Known rows, with every step that occurs
F, N, V, B, Q: [ 31.9  14.8   4.9  -7.5 -13.3 -17.7 -14.2  -5.2   4.7  12.6  17.6  13.6
  -8.2 -38.1   3.1 -11.4  16.4 -37.2  25.7  -9.0  19.7]
X, Q, L, F, N, V: [-16.9 -23.7 -11.0   9.4  -7.0  32.3   5.2   5.2  35.2  26.1 -14.3  30.6
  17.8 -15.6 -16.1   1.2   6.9  -5.0 -16.2   3.7  23.8]
L, F, N, V, B: [ -1.9  19.4 -32.5  47.4 -37.6   5.5 -29.4   3.0  26.2  22.6   7.9   2.1
 -10.0 -29.7 -15.2   7.3 -17.7 -26.1   2.4 -19.2 -10.0]
N, V: [-16.7 -23.2 -17.9   3.8   3.1  32.7   3.2   2.1  26.8  -5.6  -1.8  10.0
   6.7 -16.8  -0.5  18.8  14.8 -29.3 -11.2  32.1  18.1]
F, X, V, B, Q: [ 21.1  22.3  -4.5   0.2  -3.7 -26.7  12.6 -15.3 -19.6  -6.0  16.7   9.8
 -12.6 -15.7   2.2 -18.9   1.4 -16.2  29.4  -6.7   1.5]
Q, B, V: [-19.7 -18.8 -14.0  -8.1  40.0 -34.4  25.2 -24.9  21.2   3.0  16.0  -2.3
   5.7 -20.4  27.7  12.5  26.4  22.2 -29.6  75.1 -24.1]
U, B: [  7.4   5.2 -34.2  10.1  -4.5  -4.6 -42.4  -1.5 -22.4 -14.9 -27.5   3.2
  -6.6   3.1  -2.1   3.0   1.4   0.6  -7.1  18.1   0.7]
X, V, B, Q, N: [ 46.9  23.9  26.7   2.6   8.1 -36.9 -30.9  -8.6 -21.6  -4.3  16.5 -38.0
  -1.9   8.1  34.3 -10.8  23.7 -20.1   6.9   4.3  -5.1]
Q, N, V, B: [ 16.0  11.2 -10.0  42.0 -20.2   3.2 -42.5  -0.2  16.8  -2.8  15.7 -26.1
  -5.4 -24.2   5.9   7.8  -3.9 -34.9   2.4  -1.5 -15.5]
V, B, Q, L, F, X: [  3.2   5.7 -10.1  -2.9 -21.1  27.1  32.9  -7.2 -28.6 -13.1 -16.2  -3.4
  -7.2  36.2 -24.1   5.0 -41.1  42.6  10.3 -38.0  -0.2]
Q, L, F: [-46.6 -14.1   3.6 -12.6   3.8  24.8  30.5  37.3   7.3  -0.7 -16.3 -16.3
  -9.1  43.4 -11.2  20.5 -29.6   9.2 -17.7 -11.0 -14.7]
B, Q, L, F: [-26.5 -12.1  18.4 -26.6   4.7  17.3  41.9  35.6   2.2   4.1 -12.0 -14.3
 -10.5  40.0  -8.4   7.9 -26.3   0.6  -5.8 -18.0  -2.4]
F, X: [ -4.2   7.2 -23.6 -15.5  -3.4  13.9  -1.9 -26.8 -32.4 -25.7 -12.4  10.6
   3.5  15.5  -4.5  20.7   3.4  39.8   0.8   3.6   8.8]
V, B, Q, L: [-35.2 -19.5  27.9 -35.5  11.0  -7.4   0.7  18.8  12.6 -24.0  21.2  22.2
   2.7  -6.5  -2.0  -1.2  13.3  -7.0  22.4   2.9 -16.0]
L, F, X, Q, N: [ 50.4   7.6  43.1 -10.6  22.0  -4.2 -32.0  -8.5 -36.2  -8.2 -16.2 -43.0
  11.7  21.1  25.9  -8.8  10.8  26.4 -19.1  -1.4  14.7]
B, V: [-46.7  -4.7   1.7   2.0  34.7 -17.5   1.9 -10.2  15.1 -17.5  22.2  10.8
  -5.7 -16.6  26.5  10.6  32.8  -3.8 -34.4  59.0 -19.6]
U, B, Q, L, F, N: [-11.2  10.4 -17.1  -7.2 -19.1  -8.9 -15.3   8.4   2.4  32.7 -22.9  28.7
   2.8  13.8 -15.7  -0.6   4.4  22.2  -5.8 -22.0   7.2]
V, B: [-16.4  26.2 -13.6  16.8 -13.5 -20.7 -45.1   8.8   4.6 -10.0  19.5 -12.7
 -17.6 -22.4   2.7  16.8  -3.8 -24.2   7.6  -2.7 -26.7]
B, Q: [ 16.5   4.8  25.4 -53.4  19.1 -22.0   1.0   4.3 -15.3  -5.1   8.6   3.4
  -8.2  -8.9  18.7   0.5  33.5 -24.3  14.5  12.6  25.8]
N, V, B, Q, L, F: [-16.8 -11.8  10.5  -3.8  -9.7  25.4  41.2  33.4  13.5   8.0  -6.6 -16.0
 -12.1  26.6 -17.6   1.3 -38.4 -10.8   0.5 -26.8  -3.8]
V, B, Q, N: [ 57.4  24.0  36.8 -11.7   5.2 -35.4 -47.8  -2.4 -21.7  -2.8  14.8 -45.2
  -3.6   4.6  37.3  -4.3  28.7 -22.0   7.5  -1.4   0.7]

Rows
[-10.2 -25.6   7.8 -13.9  53.0 -35.8  22.6 -22.6  17.6   3.0  14.8   1.7
  11.1 -35.5  29.9  -4.8  28.9  26.4 -30.8  74.8 -12.9] | X, Q, B, V
[-29.2  16.5 -21.6   9.3 -19.1 -15.7   0.3   5.7  12.3  35.0  -5.6  31.9
   1.2   7.4 -17.1  -1.4  -1.3  14.6  -2.4 -22.9  -8.8] | X, V, B, Q, L, F, N
[ 50.2  11.0  42.0 -31.9  19.9 -29.1 -36.0  -3.7 -25.7  -5.6   6.3 -39.4
   2.8  15.7  42.7   0.2  42.0 -15.2  -3.1  13.3  15.3] | B, Q, N
[-29.2 -22.3  17.1 -23.4   0.4  -1.1  -0.4  10.2  25.1  -8.4  17.3  38.3
  10.7 -16.4  -8.3  -4.0  17.3  -8.4  22.6  -1.3  -6.9] | F, N, V, B, Q, L
[-19.3  17.7 -11.3  -5.0 -22.1 -15.0 -15.5  11.0  11.9  34.6  -6.6  23.8
  -1.7   5.1 -13.8   3.9   3.4  13.5  -2.2 -28.3  -1.4] | V, B, Q, L, F, N
[ 39.3 -15.7  15.8  -1.9   6.7  18.0  -8.3  -6.7  10.8   0.4   1.3 -18.4
  12.0  -5.2  20.3   1.9  27.4 -32.5  -5.2  22.9  29.3] | B, Q, N, V
[ 35.4  11.7  -1.5  48.7 -22.3  15.4 -26.0  -5.0   2.2   3.3   2.7 -30.7
  -5.1 -15.4  -3.9  -6.3 -28.0 -15.8   2.1 -22.4  -5.6] | L, F, X, Q, N, V, B
[ 39.6 -19.3  16.4  15.3   6.6  36.8  -1.4  -8.9   1.3   1.0 -17.0 -24.4
  15.8   2.7   6.3  -5.5   1.3  -4.8 -18.3   8.1  30.6] | L, F, X, Q, N, V
[ 38.4 -22.2  -7.2 -36.2  27.0 -16.7  31.7 -18.9 -15.3  18.4 -23.5 -19.5
  18.0  -5.8   3.7   0.7 -10.3  58.7  -5.9  24.5  13.0] | L, F, X, Q, B
[ 35.9  18.0   3.9  -1.0 -19.7 -11.5  -1.6   1.6   3.9  22.2  10.7   0.9
 -15.1 -25.5  -1.7 -12.3  -0.7 -36.1  21.8 -22.0  20.1] | L, F, N, V, B, Q
[-24.7  27.4 -45.5  48.6 -14.6 -13.9  -5.4 -19.3  -9.4 -16.2  14.3   9.1
  -9.6  -9.0 -12.1  -1.3 -22.9   3.6  11.9  -2.7 -36.2] | F, X, V, B
[ 55.7  23.9  20.3   5.5   4.0 -29.6 -25.8 -21.1 -32.1  -8.8   9.8 -34.0
  -0.1  13.8  29.1 -12.4  17.9  -2.5  10.2  -4.3  -1.7] | F, X, V, B, Q, N
[-35.4 -18.4  11.4 -17.9   8.9  -2.5  22.5   1.0   3.2 -28.0  15.8  33.8
   6.5   3.9 -10.3  -9.6   1.3  11.7  26.2  -0.7 -19.2] | F, X, V, B, Q, L
[-33.0  -1.7 -35.3  18.8   5.4  12.3  69.6 -21.2 -21.4 -13.6 -11.3  23.7
   3.0  37.7 -17.4 -10.1 -25.7  34.1   0.0   2.8 -11.8] | B, Q, L, F, X, V
[-13.9 -11.0 -31.1   7.5 -10.6  18.5 -19.0  -9.5  30.6  18.7  -3.6  37.6
  16.0 -27.0  -5.2  14.9  32.8 -15.4 -12.8  23.5  24.0] | F, N, V
[ 16.0  -4.3  24.8 -21.9  22.5  11.8   6.2  -3.8 -31.2  -8.0 -20.6  -1.2
   3.9  -2.2  -4.7 -13.5  -9.8  34.8 -11.1  -9.1  26.3] | L, F, X, Q
[-23.2 -30.2  18.0 -38.9  16.0  -1.1   3.0  13.4   1.2 -26.2  -4.0  30.0
   7.1   7.7  -4.4  -6.9  16.5   5.0  17.2  12.5  -2.7] | U, B, Q, L
[-30.3  -5.0   4.2   1.9  -2.0  11.4  48.7  29.4   4.9   4.6  -4.9 -10.4
 -13.0  35.0 -15.2  -2.6 -39.9  -1.3  -0.2 -23.7 -17.1] | X, V, B, Q, L, F
[-37.4 -19.7  25.7 -19.4  17.5  22.7  27.6  38.3   5.4   1.1 -17.5 -12.8
  -3.3  29.5 -10.6   3.6 -27.7  11.9 -18.4 -11.6  -5.0] | X, Q, L, F
[ 23.3   7.4   5.2  37.3 -10.5   0.4 -45.1   0.8  14.3  -2.2  14.2 -22.9
  -2.0 -33.4   5.4  -3.8  -2.2 -34.7   2.0  -1.9  -8.1] | X, Q, N, V, B
[ 23.5  25.1  -5.6   7.3  -8.1 -19.2  26.4  -9.7 -21.4   2.2  11.3  -3.0
 -17.8  -3.2  -3.0 -19.8 -17.0 -14.1  24.8 -20.4   1.2] | L, F, X, V, B, Q
[ -8.3 -17.3 -15.8   4.3 -15.8  29.5  15.2   2.8  31.5  27.2 -10.7  30.0
  11.3  -8.9 -15.3   3.7   7.3 -11.7  -7.5  -1.2  26.9] | B, Q, L, F, N, V
[-34.0  19.5 -40.3  52.6 -19.1  -1.0  15.5  -9.3  -4.2 -13.0   8.4   7.1
 -10.8   6.9 -20.7  -3.0 -41.6  11.7   9.7 -17.3 -44.1] | Q, L, F, X, V, B
[ -8.0  -7.0 -31.5  17.7 -18.3  28.7   2.6  -0.9  28.6  31.6 -15.5  18.9
   7.9  -9.2 -12.4  14.5   6.9 -13.6 -17.9   4.1  25.1] | L, F, N, V
[-10.7   2.5 -11.3  38.0 -23.6   8.9 -25.8   7.6  31.1  16.9   7.9  12.5
  -0.8 -35.1 -18.7  -5.1 -15.2 -18.4   4.4 -19.1 -10.1] | X, Q, L, F, N, V, B
[-17.2  -4.7 -17.4  -7.4 -12.1  35.7  33.5  -4.8 -26.1 -17.0 -24.2  -0.7
   0.2  46.7 -23.8  17.3 -34.2  53.1  -4.3 -24.6  -1.3] | Q, L, F, X
[-44.8 -39.6  35.2 -40.5  34.0  15.4   3.0   5.2  -0.9 -34.9  -4.1  36.4
  22.1  -2.2  -8.3  -3.9  14.4  37.5   0.5  14.6  -2.3] | F, X, Q, L
[ 59.2  28.5  20.0  13.2  -4.7 -21.8 -12.4 -13.7 -34.3  -0.3   3.0 -45.8
  -5.3  24.8  24.1 -14.7  -0.3  -1.3   5.8 -17.5  -1.4] | L, F, X, V, B, Q, N
